Known rows, with every step that occurs:
paniv > gasa > kinob > rera > tetu > nuzegas > pesanum > sapa > rane: [ 10  -4  16   7  11  10 -17 -17 -25   1  -2 -15 -20  57   5 -12  -9   7
   1   2   7  25  -8  -4  13  -7 -11   0  16 -43   3  18  21  -1  16  -5
  -6   5  14  -2  -3  -4  13 -11   0  -1  23 -19  -1  24]
kinob > sapa > ruzo > nuzegas: [-10   0  19  -9  -6  -2 -12  13   0  -3  -6   4   9  -1  -4  -7   5  -2
  -4 -13  -6 -19  -2  -3  -5  -2  -9   2  -9  21   7 -20  -4   8  -9 -12
 -16  -1 -21   6  11  12  13   4   7  -6 -16   7   5  12]
sopa > nuzegas: [ -2  -8  -9  -6  -8   3  12   2   3  14  13  -3   0 -13   3   2   2  -7
   6   1  13   3  -6   7  -3   7  20  -6  -5  -6  -8   1  -3 -18  -3   2
   4  -6  -3 -11  -3   2 -17  -8   6  -2   3 -10 -11 -12]
kinob > sapa > ruzo > nuzegas > sopa: [ -2  -4  26 -10   6  13 -20   3  -5  -5   0   0   1   9  -7  -9   7 -11
  -2 -20 -16 -31  -9   2  -5  -3  -2  -7  -1  15   5 -13   4  -5  -9 -20
 -21   2 -19   4  16  14  18   2  15 -12 -16   2   6   6]
sopa > nuzegas > paniv: [ -2  -4  -4  -6  -1  20  -1   0  -6   2  15 -22 -11 -13  -1   1  -4  -8
   2 -11  20   7 -14  12  -5   2  25 -14  -2 -24  -2  13   3 -15   8  -9
  -3  -6  10 -11 -14   0 -19 -14  12  -9   9 -24 -13 -12]
nuzegas > paniv > gasa: [ -3   8  -2   0   8  12   2   7 -10 -22  13 -22  -3   1   4  -4  -8 -10
  -2   1   6  -1 -15  15   2 -10   5  -9  -5 -14   3  30   4  -6   9 -12
  12   6  23  -5 -17  -5   1 -20   2  -6  14 -16 -12 -20]
kinob > rera: [-10  -3   0 -12 -13  -6  11  -2  -2   1  -1   8   9   2   1  -1  -4   7
  -4  17  -9   5   1  -4   4  -1  -7  12  -3   0   8   7  -7  -1 -15   0
  14  -2  -6  15   3  -6   6   2 -13   6   1  -2  -2 -16]
ruzo > nuzegas > pesanum > sapa: [ -1  -7   4   8 -13  11 -20  -9  -9  19  10  -2 -18  -2  -4  13  -2 -13
   2  -2  26  -7 -16   7  -3   8  17  -6  -3   6  -3   3   4 -21  28   1
 -12  -9 -18  -5   6  19  -4  -6  12   8  14   6  -3  -4]
kinob > gasa: [  2   9  -2 -13   1  -4  14  10   0   3   3   4  16   1   5  -5 -11  -4
  -3   8   7   4   1   2   9  -1 -15  -1   1   6   6  13  -5  -4 -25  -3
  25   2  -1   9  -6 -10  -1  -5  -8  10   7   6  -2 -13]
nuzegas > kinob: [ -2  -2 -14  -3   7   3   7   1  -2  -6   5   5  -3   0  -1   7   6  -9
   2   8   0  -3  -2   4  -1  -1   2  -9   0 -13  -5  14 -15  -8   7   6
   9  -2  15  -1 -10   1  -5  -3  -3  -5   1   4  -4 -21]
rane > sapa > ruzo > nuzegas > paniv > gasa > kinob > rera: [ 16  27  18   3   1  22 -34  -9  -2 -40 -20 -26   3  22  -5  -6  -7   9
 -15 -27 -17   8 -18   1   5  -9   6  -1 -22 -23  19  36  -3  39   2 -19
 -12  11  -5 -11  -5   3   3  -4  -9 -26  -9 -16 -13  -6]
kinob > sapa > pufa: [  3   3   3   0   3 -26  15  32  -3  -7   5  10  20 -19   6  -6  -1   9
   9  22   0  -4   8   1   0  -5 -20   3   1  30   2 -37  -4  -4 -11  -8
   0 -12   2  14   3 -15  21   3   1  12   6   3  16 -10]
mozof > sapa: [-12  -3 -18  -5 -12 -21  17  13   6  13   0  23   8 -33   2  12  -1   1
  -2  13  -4  -8  24  -2   0   6  -5  -1   0  24   5 -21 -15 -12 -18  14
  12   0  -5   7   3  -4  -3   5  -3  16  -4  19  -2  -1]
pesanum > sapa > pufa: [ 11   8 -10  16 -10 -28  19  16  16  20   3  11  10 -45   7  13  -3   8
  21  29  29   4   6  -4   1  -5   0   2   1  35  -7 -33   3 -14  18  16
  -5 -14  -5  -2  -1 -12   3   9   5  21  12   9   6  -9]
sopa > nuzegas > paniv > gasa > kinob > rera > tetu: [  7   6   6  -9   4  43 -20 -11 -29 -26   9 -36 -25  61   0 -23   0   6
 -10  -2 -11  40 -10   0  19  -6  16  -9   7 -73  10  68  12   3  -1  -7
   8  12  27  -9 -15  -4  -1 -29  -5 -22  21 -45 -13 -10]
gezu > sapa: [ -8  -3 -17   8 -13 -20  17   7  16   5   2  23   8 -43   7  16  -4   6
   8  18   2   0   9  -3   5   2  12  10  -4  30  -8 -26 -11  -5 -10   8
  12 -13 -11   3   1  -9  -3   3  -6  14  -6  19  -7  -6]
rera > tetu > nuzegas > sopa: [ -9 -26   8 -22  13  18   3 -17  -8  15  12 -10 -11  30  -3 -13   2 -15
  11  -6  -2   0   8   2   5   6  12   3  28 -20 -14  12  11 -16 -16  -5
   0  10  16   1   7   2  -5   4   8   0   2   1  -2  22]
sopa > nuzegas > pesanum > sapa > gezu: [ 24 -15 -11  25  -4  -2  -5  -5   2  28  16   6 -12 -31  -1  16  -5  -5
   8   2  32   6 -19   9 -18  11  20 -15   3   7 -12 -25  17 -24  42   2
 -16 -14 -13 -11   8   8  -7  -2  19  15  16 -17   3 -11]
gasa > kinob > sapa > gezu: [ 10  10  -5   7   6 -11   6  21   0 -13   1  12  16  -7   2  -4  11   3
   1  11 -14 -13   5  -5   0   3 -14   1   0  19   4 -13   0  -3   2  -7
   8  -3  -1   9   6  -1  19   3  -3   4   2  -6  23 -12]
rera > kinob > sapa: [-10  -2   7  -7   2  -2  14  15 -17   0   8   6   9  16   1 -10  -4  -2
   5  11 -19 -14  14  -8  16  -2  -7  -4  12   2   5  -5 -16 -13 -24   3
  10  -2  16  18  -4  -2  22  -6 -11  -1   2   4  -5   7]
sopa > nuzegas > paniv > gasa > kinob > sapa > pesanum: [ 13  15   7  12  21  29 -15   7 -20 -32  10 -31 -11  31   7 -22   4  -6
  -7 -12   3   6 -12  12   4 -12   9 -21  -8 -51  14  18  18   1  17 -29
  -8   6  12  -6 -17   1   3 -28  17 -16  15 -46  19  -6]
pufa > sapa: [  5   0 -20   9  -4 -14  19   3  15  -7   4  19  13 -38   1  17  -1   4
   7  27   1  -5   8  -4   5   6   2   4  -8  29 -11 -20  -7  -8  -4   1
  24  -3  -2   7   5  -4  -9   6  -3  19  -5  17   4 -20]
ruzo > sapa > gezu: [ -7   1  -7  18  -4 -22  15  16  17  19   8  19  11 -45   4   5   8  15
   1   3  -6 -14   6   2 -19  12 -12   8   1  50  -4 -20   8  -8   3  21
   2  -5 -11   1  18  11   3   3 -13   8  -1  22  15 -21]
paniv > gasa: [ -2   4  -6  -2   2  -4  14   9  -1 -10  10  -3   8   0   8  -4  -4  -7
   2   9   2  -2  -7   8   5  -5   0  -1  -7   4  -2  17   0  -8  -1   0
  17   6  11  -4  -6  -5   4 -15  -3   2   8  -1  -9 -19]
tetu > nuzegas: [-16 -14   2 -11  -2  -5  15  -5   3  15   6  -6   3   4   4  -4  -3 -16
   8  -7   5  -9   3   2  -5   7   4   7   5  -3  -8  -6   2 -12 -11   1
   6   0   6   4  -5  -3 -12   4   4   2  -2   3  -6  16]
paniv > gasa > kinob: [  2  18 -10   3   3   7   8   4  -1 -15   5 -11   4  16   7  -6   7 -11
  -1   9  -9  -4  -8   5  15  -5   3  -2  -8 -12  -1  38  -1  -8   5   0
  21   4  11  -9 -10  -3   1 -17  -6  -5   9 -10  -4 -19]
paniv > gasa > kinob > sapa: [  4  18   2   5  11   6  -4  20 -18 -33  11  -8   4  33   8 -13   3 -10
  -1  11 -19 -12  -4   4  19  -7  -8  -8  -8 -19   8  23  -5  -9  -4 -15
  22   6  12   6  -9   0  22 -24  -7  -7  12 -13   2 -15]
rera > tetu > nuzegas > kinob: [-13 -23  -2 -15  13  14   1 -14 -13   3   6  -7 -17  40  -2  -9   3 -11
   7  -4   2  16  12  -3   2   5   1  -2  23 -39 -11  18  -4  -1  -4   9
   1   9  30   0 -10   2 -10   2  -2  -8   1   3  -7  20]
tetu > nuzegas > kinob: [ -9 -14  -2  -8  11   8   5 -11  -7   3   6  -9 -10  20   1  -1   0 -22
   8 -14  -1  -5   0   2  -6   5   2  -8   7 -31  -7   7  -5  -8   0   5
   2   2  23   2 -15   1 -11   0   3 -12  -3   0  -9   6]
rane > sapa > mozof: [ 21   8 -19   3   9 -29  17  20  32  -5 -12  15  31 -55   5  12  -6  16
   8  20   1   3  10   4  -8   8   5   2  -9  44  -4 -33 -17   1 -12  -2
   0  -9  -6  -1  15  -9 -10  21  -9  19  -1  14   2 -16]
kofel > sapa: [-16  -6 -12  -1 -16 -27  26  11  13  12   7  22   5 -30   4  16  -6   6
   5  17   3  -8   7   0  -5   4   2   5   1  37  -7 -27 -15  -6 -23   4
  17  -2 -10   4   0  -4   0   6  -2  16  -2  20  -1  -7]
tetu > nuzegas > pesanum > sapa > gezu: [ 11 -21   0  18   4  -9  -1 -12   0  29   9   2  -9 -15  -1  11  -9 -14
  12  -6  24  -9 -11   5 -18  13   3  -3  12  10 -12 -33  22 -17  33   2
 -13  -7  -3   2   4   5   0  12  16  18  11  -4   5  17]

Rows:
[ -4   1   3  -7  -1  11 -12 -10   8   2 -11   0  -6   1  -9   2  12  -8
  -7 -24  -2  -9  -9   0 -12  -3   0  -3  -8   2  -2   9  -6  11  11  10
 -19   0  -5 -13   0   9 -11   6   6 -19 -19   8  -2   0]
sapa > ruzo > nuzegas > kinob
[-12 -10   9 -20  -2  15   0 -19 -13   5  -3 -10  -8  58  -2 -18   6   2
  -2   3 -18  21  15 -15  15   6  -1  18  18 -41   1  31   4   6 -22   5
  11   8  11  11   1  -5  -1   5 -14  -3   4 -10   1  25]
gasa > kinob > rera > tetu > nuzegas
[ -1  10   3 -15   3   2  21   3  -8  14  -1   1  13  18   1 -11 -12  -4
  -2   1  -9   3   9  -8  21  -4 -14  -2  15   2   7  21  -7  -6 -35  18
  22   4  17   9  -9 -13   3  -5 -17   2   6   6 -10   4]
rera > kinob > gasa
[  9   2 -15  11  -1 -19  17  -3  31  -1  -8  23  17 -49  -4  18   2   8
   5  20   1 -12   6  -6  -4   2  -1   6 -12  36 -15 -38  -3  10   4  -4
  11  -3 -16   5  12  -4  -9  19   3  18 -22  16   4  -1]
pufa > sapa > ruzo
[ -3   5   7   9 -20  -6  -9  -5  19  23  -8   9  -2 -27  -3  12   3  -3
   8  -7  21 -11  -5  -8  -5  -3   9   2  -8  27  -2 -15   3  -3  21  11
 -20  -2 -28  -9   6  14  -6   9  11   2 -11  12  -4  11]
pesanum > sapa > ruzo > nuzegas
[ -5   2 -16  -5 -10 -41  25  24  15  17 -12  28  20 -54   7  15  -2  16
  -2   7   8  -9  22  -1  -6  -1 -20   1  -3  48   8 -44 -10  -8 -17  13
   1  -6  -4  -1   3 -13  -4   9   4  13  -6  25   6   1]
mozof > sapa > rane
[-11 -17   8 -11   5  12  -2 -19 -15  -4  -1  -7 -12  39   0  -8  -7 -11
   0 -12 -19   6  -1  -6   0   2  -8   1   8 -44   7  15  -5   1 -14   4
   4   4  20  13 -13  -4   0   1  -8 -13  -4  -8  -9   3]
tetu > nuzegas > kinob > rera
[ -7  -4  12 -14   4  20  -5 -18 -21 -15   0 -20 -11  75   4 -27  -1  -2
  -4   0 -24  24   6 -10  20  -2  -6  12  14 -52   5  49  11   8 -20   4
  15  17  22   5  -7  -6   6 -12 -14 -10   9 -18  -6  18]
paniv > gasa > kinob > rera > tetu > nuzegas
[  8   4 -15   9   3 -25  20   5  27   2 -10  17  31 -41   6  12  -2  14
   7  16  24   6  16   9  -8  -1   4  10 -13  26  -4 -29 -13  18   0 -13
  -3   0 -20   1   9  -2 -14  21  -4  20  -7  16  19 -10]
rane > sapa > pesanum
[  9  -9  -2   7  -1   3 -12 -18  11   2  -6   8  -1 -22 -15  15   5  -4
 -10  -5   1 -15 -12   5 -13   8   3   4 -14  31 -13 -23   6  11  14 -10
 -10  -8 -26  -1  21  11 -12  11  10   8 -19  13   8   2]
pufa > sapa > ruzo > nuzegas > pesanum
[  0   1 -17  -1 -10 -37  25  22  13  17  -5  22  18 -49   3  10   1  12
   1  15   1   1  27  -2  -7   3 -16   5   1  46   4 -44  -7  -2 -16  21
   1 -10  -4   4   4 -20   0  13   1  20  -3  20  10  -1]
mozof > sapa > pufa
[ -8  12  17 -15  -3  43 -32 -12 -28 -30  -2 -33 -21  66  -5 -26   4   6
 -19 -12 -20  27  -8  -5  20  -8   1   5   3 -48  19  79  11  13  -5   0
   1  16  21  -7  -9   4   5 -22 -10 -23  15 -24  -6  -6]
ruzo > nuzegas > paniv > gasa > kinob > rera > tetu
[-17   3  -4  16   0 -12  16   5  17  24   5  15   9 -29   7   0  13  17
  -2   9   6 -11  17   6 -14   3  -5  11  -4  28   0 -17   6   1   3  10
  -3  -2 -23   6  16  13  -6   3  -7  13  -1  22  28 -11]
ruzo > sapa > pesanum
[ 10   5 -17  10   0 -35  29  14  24  -3  -7  25  25 -61   6  19  -3  16
   8  24  13  -7   6  -4  -1  -2 -14   7 -12  50  -9 -44  -4  -4  -3   1
  11 -10  -1  -1   5 -12  -8  10   2  15  -7  21  11 -19]
pufa > sapa > rane
[  5  -9 -13  -3   5  15   0  -4  -6   1  12  -5 -15   4   0   4   4 -12
   4  -7   6   8  -8   7  -4   4  19 -20  -2 -32  -6  15 -11 -17   7   7
   0  -5  14 -12 -13   4 -17 -12   6 -16   2 -13 -12 -19]
sopa > nuzegas > kinob
[-13   7  -1   9  -3 -26  19  24  15  20   2  16  13 -46  11   7   6  22
   2   5   5 -14   5   6 -11   1 -17   6  -5  45  -1 -24  -2 -10  -6  11
  -1 -10 -10  -3  10   5  -1  -4 -10   2   2  29   7 -17]
ruzo > sapa > rane
[-19 -24  13 -24  -6   5   4 -15 -11  10   1  -3  -4  42  -1 -17  -6   5
   2   4  -7  23  16 -12   6   5  -7  19  19 -26   1  10   3   5 -28   3
   7   9  10  15   4  -6   1   7 -10   4  -1  -2  -5  23]
kinob > rera > tetu > nuzegas
[  3   2 -17  12 -11 -35  26  16  22   9  -4  24  18 -60   7  13  -2  18
  12  22   6   8  12  -4  -3  -1   1  17  -1  53 -10 -49  -3   4  -8  16
   1 -23  -9   0   3 -25   1  12  -3  19  -4  19   5  -6]
gezu > sapa > pufa
[ 11  -8  18  10   9  24 -28 -34 -19   4  -3 -17 -27  71  -4 -13  -5  -2
  -3  -1  -5  18  -8  -7  11  -4   2  -1  15 -58  -2  24  22  14  22  -8
  -7  12   0   5   3   4  12  -3   2   0   8 -24  -7  39]
paniv > gasa > kinob > rera > tetu > nuzegas > pesanum > sapa > ruzo
[  4  -1   6   8  -9  -7 -12   2   0  23  -1   4  -5 -25   0  15  -2   1
   2  -6  37  -8 -19   7  -9   0   0  -3  -6  29   0 -18   7 -17  29   0
 -25 -16 -17 -14   5  12  -4  -1  16   5  12  11   4  -3]
ruzo > nuzegas > pesanum > sapa > rane
[ 13  19  17  -4   4  27 -36 -13  -7 -38 -20 -24  -4  40  -8 -13  -4  20
 -15 -16 -13  30  -3  -5  13  -9   3   3  -7 -31  13  47  -3  45  -2 -16
 -12  19   2 -11   0   5   2  -2 -12 -22  -4 -14 -12   5]
rane > sapa > ruzo > nuzegas > paniv > gasa > kinob > rera > tetu
[-12  -7  14 -20   4  32 -13 -21 -22  -7  -1 -29 -20  61  -5 -20   3   0
  -6  -7 -12  24   7  -9  14   1   2   8  21 -60   6  43  10   9 -13  -5
   6   8  23   9 -10  -4  -4  -1  -8 -12   9 -25  -2  25]
gasa > kinob > rera > tetu > nuzegas > paniv
[ 11   4  -2   3   3   0 -17  -4  16 -12 -17   6   8 -16  -7  15   0   1
  -1 -21   4  -1  -3   4  -9   0   7  -6 -16   8  -3  -5 -25  24   3  -2
 -21   1 -11 -14   3  11 -12  15  -2 -16 -23  18 -10  -4]
rane > sapa > ruzo > nuzegas > kinob
[  1  -5 -22   3 -10 -36  21  15  17  17  -6  32  18 -54   0  12   1  10
  -2   6  -3  -9  24  -5 -13   9 -14   4   3  51   5 -42  -3  -5  -9  22
   3  -1  -6   3  11  -8   2  16   0  20  -9  18  11  -5]
mozof > sapa > gezu
[ -4   9  17  -7   8  32 -13 -18 -24 -26   1 -40 -15  57   4 -21  -8 -14
  -8 -21 -23   4 -17   1  12  -6   0  -3   2 -62  15  50  16   3  -5 -10
  12  11  28   5 -23  -8   3 -19  -4 -22  11 -35 -11   5]
tetu > nuzegas > paniv > gasa > kinob > rera
[ -6   1   7 -10  18  34 -10 -12 -21 -17   9 -40 -20  58   2 -22   3 -14
  -1 -13  -3  15  -1   3  14  -4  10  -4  16 -57  -4  52  17   0   3  -6
   8  16  39 -10 -21  -2  -7 -17   1 -17  16 -25  -9  21]
rera > tetu > nuzegas > paniv > gasa > kinob
[ -5  -1   6   4 -15   2 -17 -17   7  -8 -21  20 -10  -7  -7   7  -1  13
 -10 -16 -24   8  -3 -15  -4  -4  -1  10  -9   5   9  -8  -9  28  -8  15
 -18  -7 -18   2   4  -2   4   9  -7 -15 -28  11  -8   4]
gezu > sapa > ruzo > nuzegas > kinob > rera
[ -2   3  24  -4  27  27 -24   1 -25 -31   2 -33 -17  63  -3 -28   1 -10
  -3 -18 -14   4   0  -1  10 -11  -5 -11  14 -54   1  20  15  18   2 -28
  -4  18  26   4 -13  -1  15 -12   8 -19   2 -28  -3  43]
rera > tetu > nuzegas > paniv > gasa > kinob > sapa > ruzo
[  8  -5  -3  15  -1  -6  -5  -9   9  26   4   8  -8 -21  -7  20  -2  -5
   3  15  26 -12 -13   7 -10  -1  11  -8   1   7 -13 -24   3  -2  39 -10
 -11 -10 -24   0  10   8   0  10  13  18   2   2  -2   9]
nuzegas > pesanum > sapa > ruzo
[ -8  20  19   0 -13  14 -21 -11  -4 -22 -12 -16 -17  23  -6  -7  -2   8
 -21 -28 -27  -1 -19  -5  -2 -10  -2   0 -11  -7  18  25   6  28 -13  -3
  -6  10  -7  -5  -8  -2  11  -9   0 -23 -10 -16  -6   5]
kofel > sapa > ruzo > nuzegas > paniv > gasa > kinob > rera
[ 18   2 -18  12   1 -32  18  15  26  -3  -6  21  32 -58   3  18  -8  15
  11  11  13   2   6   4 -12   7  -2   6  -8  47  -6 -33 -13  10   0  -3
   2  -1  -7  -5  12  -5  -3  22  -8  17  -5  16   5 -21]
rane > sapa > gezu
[  3   4   2  13  -9   7 -20 -10   9  11  -8   5 -16 -10  -5  13   4  -8
   6 -15  15  -7  -8  -8  -6  -5   7 -13  -6   2  -1  -1  -4   0  30  15
 -24   0 -12 -13  -4  17  -5   4  11 -14 -10   9  -7   4]
pesanum > sapa > ruzo > nuzegas > kinob
[  4   4  17  -3   7  19 -31  -3 -15  -7  -3 -10  -8  33 -14  -5  17 -11
 -19 -17 -13 -22 -16   8  -5   2  -1  -4  -8  -6   3   2   1   8  11 -25
 -16  -7 -24   4  14  18  10  -1   9 -10  -6  -6  13  14]
gasa > kinob > sapa > ruzo > nuzegas > pesanum
[ 11  -9   0  17 -10  -3 -16  -7   2  23   5   7  -8 -26  -6  13  -1  -4
   1  -7  25  -6 -16   5 -17  11   6  -2  -1  33  -3 -13  15 -15  37   9
 -22 -10 -18  -9  13  16   0   6  13  12  10   5  11  -7]
ruzo > nuzegas > pesanum > sapa > gezu
[  3  14   3   1   6  -4  -1  14   2 -10  -5   5   9   7  -2  -3  13  -1
  -3   9 -15 -21   2  -4   5  -5  -7  -2  -6   0   1 -12  -8   7   0 -18
   4  -2 -14  10   6   2  13   4   1  -1 -10  -4   9   9]
gasa > kinob > sapa > ruzo
[ -8  -2  -6  -5  -7  -3 -12  -3   7   7 -18  16  -8 -14 -10  10   8  -3
 -13 -25 -13 -13  14  -6 -11   2  -6  -8  -4  13  10 -12 -14  11  -3  22
 -18   3  -9  -7   3   8  -8   9   6 -13 -27  20  -3  12]
mozof > sapa > ruzo > nuzegas > kinob
